What can hang from each mark
Z_202: Z_185 Z_333 Z_376
Z_12: Z_42 Z_333
Z_42: Z_202 Z_761
Z_333: Z_12 Z_202 Z_761
Z_761: Z_185 Z_333
Z_376: Z_761
Z_185: Z_12 Z_761

Each row was made from one small tree. The marks that hang from a mark follow it in brackets, in the order of their numbers. Every link used is in the known rows. Write each row's tree.
Known rows
Z_12[Z_42 Z_333[Z_761]]: -173  -40    7 -198 -447   19 -334   29   70 -160  297 -313 -102  225  -50 -163  -68  -83 -250  -80
Z_202[Z_185 Z_333[Z_12[Z_42] Z_761] Z_376]:   99  368  325 -246 -628   19 -143   34 -247 -254   89   74 -320   89   -4 -123  -91 -100  -51  -84
Z_42[Z_202[Z_185[Z_12]] Z_761[Z_333]]:   49  121  304 -253 -178  159 -154  247 -256 -168  217  -91 -204   35  247   63  -84  111  229  164
Z_333[Z_202]:   45   84  -61 -219 -415   81   50   97  -49  -95  155  -95 -222  149  145 -121 -143   98   30  -91
Z_202[Z_185[Z_12[Z_42] Z_761[Z_333]] Z_376]:  -43  316  137 -324 -465 -175  -65  -43 -323  -34  105  -23 -104  174  -77  -35 -239  -22  323  147
Z_333[Z_12[Z_42] Z_202[Z_185 Z_376] Z_761]:   81  284   63 -212 -754   51  -45  195  -77 -205   84   61 -318  164  140 -159  -70   98  -98 -273
Z_202[Z_185[Z_12] Z_333]:   99  337  374 -323 -368  110 -128  -13 -141 -199  161    8 -276  107   30  -34 -231 -198   76  128
Z_761[Z_185[Z_12[Z_42]] Z_333[Z_202]]:  -14  180  101 -288 -311   88 -196   56  -20  153  314   -1  117  313  245 -179  -72  -86  204   80
Z_42[Z_202[Z_185[Z_12] Z_333 Z_376[Z_761]]]:   44  304  337 -283 -256   76  -69   57 -337 -345   -7  -82 -149   62   76   21  -70  -92  327  -32
Z_42[Z_202 Z_761]:  -59 -101  159 -168 -247  142  -76  200 -176 -228  197 -229 -149   11  186   29  -58  137   92   24
Z_12[Z_42 Z_333[Z_202[Z_185[Z_761] Z_376]]]:  -72  137 -108 -330 -652 -102 -153   89   -2 -240   61 -287 -131  247  -93 -105 -177   13   42  -98
Z_333[Z_12 Z_761]:  -48   68  159 -156 -455  135 -163  167  -47  -65  405   17 -184  121   80  -76   -8  140 -170  -86
Z_333[Z_761[Z_185]]:   50   54   68 -241 -229   45 -180  118  -85    7  258  -96  -57  121  202 -217   29   66  -19  -57
Z_185[Z_12 Z_761]: -132   77  133 -264 -404  -41  -51  -57 -143   53  406 -132   29  235  -91  -26 -237  -37  174  129
Z_42[Z_761[Z_185]]:   -7  -84  133 -236 -232  118 -104  215  -64  -47  159 -170  -95   46  220  -86  -50  114   18   56
Z_202[Z_333 Z_376]:   19  174  217 -175 -411  -69   10  -71 -330 -103  112  -28 -184   82  -38 -118  -94 -125  111   47
Z_333[Z_12[Z_42[Z_202[Z_376]]] Z_761[Z_185]]: -132   84  164 -199 -504   82 -278  138  -24 -124  290  -41  108  202  147 -118   80   49   11 -150
Z_42[Z_761]:  -35  -94  131 -163 -291  116  -19  159 -132  -99  175 -178 -263   13  128  -35 -122  111  -74   53
Z_376[Z_761[Z_333[Z_12]]]:  -68   91  101 -266  -98  239 -142  147 -174  -55  275  -91 -170   87   70   32  -27  170   79  -35
Z_12[Z_42]: -205    3   14 -213 -391   62 -147 -107    8 -136  146 -200 -104  164  -16  -79 -213  -77  -67   -1
Z_42[Z_202[Z_185[Z_12] Z_333] Z_761]:   90  142  440 -255 -317  190 -124  168 -223 -318  176 -125 -239   28  180   34 -130  -69  120   98
Z_202[Z_333[Z_12 Z_761[Z_185]] Z_376]:   71  215  313 -186 -508    6 -133   83 -253  -40  280   90  -71  134   71 -182   75  -63   30  -51

Which tree is each row?
-222   56  118 -262 -490  -40 -115 -163  -75   12  378 -190   72  292 -133  -52 -291 -153   98   99 | Z_185[Z_12[Z_42] Z_761]
 -23   83  155 -228 -395  149 -237  226   17  -14  387   19  -14  154  173 -122   70  147  -74  -89 | Z_333[Z_12 Z_761[Z_185]]
  38  141  325 -228 -257  119 -217   36 -175 -148  357  -94   36  166  170 -122   13 -141  142    4 | Z_42[Z_202[Z_333[Z_761[Z_185[Z_12]]]]]
 -35   -8   27 -263 -297    8 -312  205   33  -70  319 -231  -22  176   76 -168   62   65  -83  -38 | Z_12[Z_333[Z_761[Z_185]]]
  11   89   50 -343   61  186 -184  140 -179    5  169 -158  -34  101  182  -72   18  133  207  -15 | Z_376[Z_761[Z_185 Z_333]]
  41   37  192 -268 -246  156  -89  262 -173 -338   58 -202 -271  -40  212   61 -106  189  140   35 | Z_42[Z_202[Z_185] Z_761]
 -73  129   73 -188 -235   36  -14  113 -327  -47  108  -28 -157   63   33   -9   -1  144  190  -33 | Z_202[Z_376[Z_761[Z_333[Z_12]]]]
-203  143  117 -290 -589   46 -163   67  -69 -252  200  -91  -26  165  -68   68 -149  110  149  -31 | Z_333[Z_12[Z_42[Z_202[Z_185[Z_761] Z_376]]]]
 -80  -76  214 -218 -303   99 -184  244   15  -30  258 -189   -8  135  171  -55  -33   12   -2  103 | Z_42[Z_761[Z_185[Z_12[Z_333]]]]
 -49  136  130 -313 -214  137 -279  194  -47  113  399   55   97  182  171  -46   33  174  193  139 | Z_761[Z_185 Z_333[Z_12]]
-114   88  115 -338  -76  265 -285  158  -89  -94  246 -145   83  159  167    1   39  123  206  -68 | Z_376[Z_761[Z_185 Z_333[Z_12[Z_42[Z_202]]]]]
-124   45  182 -155 -385   14 -215   97   -1  -28  396 -133  -67  227   10  -94  -62 -104  -91   43 | Z_185[Z_12[Z_333[Z_761]]]
  -5  196   77 -297 -188   39  -36  152 -297 -368 -118 -161 -178   -5  104   50  -48  161  349  -95 | Z_42[Z_202[Z_185 Z_376[Z_761]]]
  39  158  -62 -309 -410    3  -68  262  -63 -265  -22 -217 -265  126   42  -57  -52  141   87 -146 | Z_12[Z_333[Z_202[Z_185 Z_376[Z_761]]]]
-113  139   97 -229 -193    0  -96   16 -268    9   49  -88   33  154   95  -93  -13  -42  258   -8 | Z_202[Z_376[Z_761[Z_185[Z_12[Z_42]] Z_333]]]
 -89  124  151 -232 -118   32 -102  110 -304 -107  121 -101  100  124  166  -12   49   57  416   -1 | Z_42[Z_202[Z_376[Z_761[Z_185[Z_12] Z_333]]]]
-142  149  262 -250 -372   16 -202  -53  -71  -75  181  -82  213  244  109 -113  -60 -230  227   67 | Z_761[Z_185[Z_12[Z_42[Z_202[Z_333 Z_376]]]]]
  86  247   20 -374 -624  130  -17  249   -1 -173  228   -4 -237  169   50    4 -186  262  102  -94 | Z_333[Z_12 Z_202[Z_185[Z_761]]]
